Each row was made from one walk, in order. Every step used is in the known rows, and no mark comes twice. Write each row's walk.
Known rows
zifod/kinif/kuguba: [-1.11 -3.25 -0.56 0.64 1.05 2.07 2.32 -1.86 0.79 -1.70 0.35 2.26 -2.00 0.69 -1.91 -1.00 0.03 0.20 2.06 -0.95 4.66 0.88 1.74 -0.84]
sipaf/kuguba: [0.62 0.22 0.09 0.10 0.74 -0.26 -0.82 1.90 1.39 -1.47 0.70 1.29 0.30 -1.20 -0.37 -1.13 -1.15 1.21 4.12 0.69 -0.71 -0.06 -0.46 -3.10]
lizi/vemor/zifod/kinif: [0.04 -0.77 0.61 0.13 -1.47 0.11 3.90 -0.84 -0.97 1.44 -1.24 4.88 -1.22 5.30 -4.08 -2.32 0.68 -1.01 -1.10 -0.45 -1.12 0.63 -4.84 -0.16]
sipaf/lizi: [0.86 0.81 1.25 -0.38 0.92 0.77 -1.82 -0.48 1.94 -0.02 -0.49 1.01 2.13 -1.26 -1.48 -1.01 -0.01 -0.81 1.53 0.68 -0.54 0.52 0.71 -1.86]
kinif/zifod/vemor/lizi/sipaf/kuguba: [4.08 2.17 1.65 3.05 -1.89 -5.12 0.78 1.00 0.91 -0.28 -0.35 0.69 -2.45 -1.02 2.44 -3.30 -0.02 1.51 5.58 0.97 -0.62 -2.72 -1.88 -7.40]
sipaf/lizi/kinif: [2.89 0.09 1.89 -0.27 0.50 -1.85 0.04 -0.75 1.73 -1.95 -0.23 3.60 1.46 -0.95 -3.30 1.51 0.41 -1.16 1.45 0.14 0.63 0.02 2.38 -0.55]
fugif/lizi/kinif/kuguba/sipaf: [0.73 -1.72 -0.06 0.61 2.50 -3.87 1.44 -0.55 1.30 -4.27 2.39 5.04 -0.84 -1.69 0.88 2.68 -1.68 3.02 4.24 1.22 3.60 0.32 1.55 -0.81]
vemor/zifod/kinif/kuguba: [-0.08 -1.14 0.72 1.14 -1.12 1.93 3.48 -1.84 -0.25 -0.91 -1.07 3.74 -2.51 1.82 -2.59 -2.38 -1.05 0.37 0.99 0.30 4.39 -0.17 -0.07 -0.47]
kinif/kuguba/sipaf: [-2.45 -1.84 -0.46 0.08 2.12 1.25 1.04 -0.40 0.45 -2.75 1.33 1.12 -1.17 -1.08 0.33 0.77 -1.90 1.09 4.00 0.75 1.47 0.40 1.79 -1.23]
kinif/lizi/sipaf: [0.47 1.98 0.41 3.51 0.76 -2.37 3.64 -0.02 0.91 0.30 -0.28 -3.92 -1.38 0.02 2.08 -0.28 -2.57 -0.20 -0.63 1.30 -0.52 0.22 0.33 -1.80]
fugif/lizi/kinif: [2.82 0.16 0.74 0.62 0.34 -5.20 0.73 -0.08 1.07 -1.71 0.75 3.72 0.35 -0.53 0.58 1.87 0.42 2.10 0.13 0.46 1.99 -0.52 -0.30 0.06]
vemor/zifod/kinif/kuguba/sipaf/lizi: [-1.39 0.06 1.27 0.21 1.58 2.30 2.15 -1.05 2.08 -1.60 -0.67 5.05 -0.27 0.11 -3.66 -2.56 -1.51 0.11 5.57 1.96 2.82 0.44 0.11 -3.18]
vemor/lizi/kinif/zifod: [6.41 0.07 1.34 -0.69 -3.58 -6.09 2.32 -0.76 0.25 -1.28 2.01 1.64 -1.02 -0.69 -1.99 1.06 2.59 0.44 2.32 -0.78 3.43 -1.82 1.72 -1.55]
zifod/vemor/lizi/kinif/kuguba: [5.23 -3.18 1.77 2.01 -1.82 -3.90 0.01 -1.94 -2.43 -1.70 0.72 2.58 -3.16 -1.26 -1.71 -0.31 0.57 0.71 1.39 0.30 6.82 -0.48 2.17 0.35]
fugif/lizi: [0.74 0.94 0.28 0.28 0.82 -2.21 -1.15 -0.20 1.61 0.66 0.66 1.44 0.59 -0.79 2.55 -0.83 -0.11 2.38 0.34 1.12 0.81 -0.18 -1.44 -0.98]
lizi/kinif/kuguba/sipaf: [-0.12 -2.59 -0.06 0.11 1.52 -1.51 2.39 -0.31 -0.03 -4.86 1.69 3.94 -1.88 -0.76 -1.72 3.49 -1.63 0.80 3.57 -0.13 2.67 0.48 3.15 0.11]
kuguba/sipaf/lizi: [-0.91 1.16 0.64 -1.04 2.81 0.74 -1.36 0.46 2.21 -0.60 0.64 1.34 2.15 -1.70 -0.90 -0.27 -0.56 0.05 4.43 1.88 -1.80 0.54 0.29 -2.42]
kuguba/sipaf/lizi/kinif: [1.11 0.20 0.90 -0.70 2.16 -2.41 0.34 0.44 2.14 -2.92 0.74 4.06 1.90 -1.62 -3.05 2.50 -0.07 -0.42 4.23 1.11 -0.23 0.32 2.00 -1.50]
kuguba/sipaf/lizi/vemor/zifod/kinif: [-0.76 0.62 1.22 -0.78 1.64 0.82 2.28 -0.23 1.32 0.77 -0.89 6.21 1.00 3.35 -5.15 -2.15 0.20 -0.85 3.19 0.94 -2.52 1.25 -4.27 -2.89]
vemor/zifod/kinif/kuguba/sipaf/lizi/fugif: [-1.99 1.12 1.04 0.95 4.19 2.51 3.05 0.02 1.98 0.09 -1.62 2.76 -1.04 -2.35 -3.88 -3.03 -2.72 1.51 4.69 3.30 2.99 1.17 0.82 -3.64]
zifod/kinif/lizi: [1.85 0.77 -0.63 1.61 1.62 -1.15 3.94 -0.54 1.12 1.51 1.48 -2.28 -0.98 -0.25 -2.89 -2.36 1.50 -0.36 0.54 -0.05 3.07 1.99 0.13 0.09]
vemor/zifod/kinif: [0.35 1.12 0.32 0.77 -1.42 0.22 2.96 -0.14 -0.07 1.11 -1.77 2.74 -1.04 2.29 -2.60 -2.67 0.57 -0.12 0.12 0.44 1.94 -0.76 -2.23 -0.34]

Write each row's walk
[1.10 2.34 0.60 4.10 1.74 -2.62 2.60 2.09 2.37 -1.29 0.32 -2.81 -1.23 -1.25 1.81 -1.73 -3.87 1.03 3.58 2.13 -0.95 0.33 0.19 -4.73]
kinif/lizi/sipaf/kuguba
[-1.11 1.14 0.04 2.15 0.42 -3.22 0.32 -0.03 2.08 -0.52 -1.16 0.65 -0.34 0.55 5.69 0.45 -1.86 2.62 0.59 1.81 -0.96 -1.25 -1.57 -3.33]
fugif/lizi/sipaf
[0.85 3.21 0.49 4.17 -0.75 -2.27 6.57 -0.11 0.81 1.26 -1.72 -1.27 -2.08 2.12 -0.69 -2.65 -1.69 0.00 -0.05 2.13 1.31 -0.28 -1.60 -2.02]
vemor/zifod/kinif/lizi/sipaf
[5.96 -0.80 1.45 1.77 -2.01 -5.70 -0.45 -0.45 -2.21 0.06 0.26 1.66 -2.08 -0.89 -1.88 -0.25 2.40 0.38 0.30 0.11 4.04 -0.60 0.16 0.63]
zifod/vemor/lizi/kinif
[4.68 1.65 0.92 -0.30 -1.17 -6.80 2.90 -1.05 1.71 -1.65 1.88 5.19 -0.42 -0.38 0.04 1.47 2.11 1.74 0.91 -1.10 0.90 -1.11 -0.41 -1.36]
fugif/lizi/kinif/zifod
[0.18 -2.38 2.51 -0.06 -0.01 2.51 2.85 -2.95 0.81 -0.50 -1.40 6.90 -0.81 3.48 -5.30 -3.29 -1.11 -1.45 1.35 0.20 0.80 1.32 -1.92 -2.36]
sipaf/lizi/vemor/zifod/kinif/kuguba
[2.89 1.86 2.13 1.32 -0.87 -1.45 3.92 -0.90 -1.82 2.70 0.06 0.12 -0.57 2.57 -3.12 -2.66 -1.56 -1.05 -2.89 1.25 -1.88 1.25 -4.21 1.12]
kinif/lizi/vemor/zifod
[-0.07 2.05 1.18 0.30 3.70 0.87 -0.98 0.78 1.72 1.71 -1.47 -1.26 1.42 -3.59 -1.46 -1.50 -1.17 0.43 0.36 1.96 -0.36 0.97 1.15 -2.03]
sipaf/lizi/fugif
[-1.41 0.55 0.15 2.50 0.48 -0.98 0.59 2.52 2.33 -2.45 -1.11 0.42 -0.84 0.19 2.71 -0.09 -3.16 1.16 4.08 1.07 -2.37 -1.44 -0.22 -5.51]
lizi/sipaf/kuguba
[0.85 -0.35 0.60 1.76 -1.84 -2.63 -0.22 0.42 0.75 -0.07 -0.73 -3.12 -0.91 0.26 3.98 -0.29 -1.30 0.95 1.89 1.69 1.66 -2.23 0.93 -3.65]
vemor/lizi/sipaf
[2.02 4.09 0.67 2.94 2.31 -0.99 5.50 0.83 -0.47 3.83 -0.99 -2.86 -2.09 -1.55 -3.93 -4.33 -0.95 1.22 -1.42 2.48 3.09 1.45 -1.33 0.10]
vemor/zifod/kinif/lizi/fugif
[3.53 -2.83 0.66 1.69 0.06 -4.26 0.35 -0.96 -2.01 -2.50 1.68 2.93 -2.85 -1.85 -1.37 0.64 0.15 1.24 4.20 1.10 5.75 -0.20 1.68 -0.38]
zifod/vemor/lizi/kinif/kuguba/sipaf
[5.25 1.34 1.05 0.80 -1.37 -5.30 3.56 -1.66 -1.67 -0.92 -0.02 4.89 -2.35 0.18 -3.42 0.71 3.29 -1.42 -0.70 -2.30 -0.43 -0.89 -1.11 0.34]
lizi/kinif/zifod/vemor
[3.81 0.89 0.67 -0.67 -2.01 -4.28 4.09 -1.25 0.36 -2.35 0.91 3.65 -1.12 0.52 -2.52 2.32 2.14 -1.02 0.29 -1.97 0.07 -1.13 0.87 -0.25]
lizi/kinif/zifod
[2.41 0.65 1.26 3.63 -0.87 -3.70 -1.49 1.92 0.40 0.04 -1.09 -0.41 -2.07 -0.85 2.94 -2.70 -1.61 1.96 4.87 2.49 0.53 -1.73 -1.34 -5.93]
zifod/vemor/lizi/sipaf/kuguba
[3.83 -0.06 1.03 1.25 -1.40 -2.63 -2.28 -0.47 -2.05 2.23 -0.02 -0.92 -1.30 -1.35 0.16 -2.94 1.80 0.70 0.81 1.04 2.76 -0.55 -1.30 -0.33]
zifod/vemor/lizi
[-0.41 1.54 2.43 -1.13 1.00 0.49 0.73 -0.06 0.30 0.84 -0.76 4.98 1.75 2.29 -3.14 -1.09 -1.93 -0.89 2.12 1.86 -4.72 0.31 -4.17 -2.19]
kuguba/sipaf/lizi/vemor/zifod
[-2.15 0.08 0.71 0.53 5.85 2.10 -0.13 0.35 2.38 -0.57 0.03 -0.10 0.00 -4.76 -1.19 -0.73 -3.12 1.75 4.48 2.83 0.86 1.75 2.96 -3.19]
kinif/kuguba/sipaf/lizi/fugif
[2.70 3.11 0.74 2.25 -0.66 -1.13 4.98 -0.67 -0.26 2.30 -0.02 -0.52 -1.23 0.95 -3.43 -3.77 0.15 -0.15 -0.42 1.16 3.08 0.90 -1.77 0.50]
vemor/zifod/kinif/lizi
[1.57 -2.99 0.68 0.77 -0.31 -1.18 2.14 -1.70 -0.50 -4.07 0.62 3.55 -2.13 -0.30 -2.05 2.51 -1.42 0.05 0.74 -0.82 3.57 0.11 3.72 0.86]
lizi/kinif/kuguba
[2.47 -3.30 0.76 0.31 -0.13 -3.13 0.78 -0.10 -0.11 -3.85 2.72 1.59 -1.65 -1.80 -0.96 1.90 -1.24 1.76 5.42 1.28 6.33 -0.54 3.97 -1.16]
vemor/lizi/kinif/kuguba/sipaf
[-0.68 1.38 0.49 2.84 1.49 -3.34 -0.57 2.18 3.69 -1.74 -0.58 1.66 -0.12 -0.61 5.32 -0.77 -3.16 3.66 4.58 2.28 -1.32 -1.38 -1.65 -6.21]
fugif/lizi/sipaf/kuguba
[-1.59 -1.66 0.54 0.30 1.78 -0.85 3.36 -1.27 0.82 -0.74 0.65 7.16 -1.61 3.31 -1.13 -2.12 -1.38 2.24 3.22 1.23 1.35 1.04 -4.52 -2.53]
fugif/lizi/vemor/zifod/kinif/kuguba/sipaf
[-1.19 -0.73 0.70 -1.59 3.01 0.73 -0.34 -0.19 1.44 -0.43 0.81 3.23 2.33 1.10 -2.19 0.18 -0.54 -1.18 3.11 0.51 -4.60 1.73 -2.16 -2.41]
kuguba/sipaf/lizi/vemor
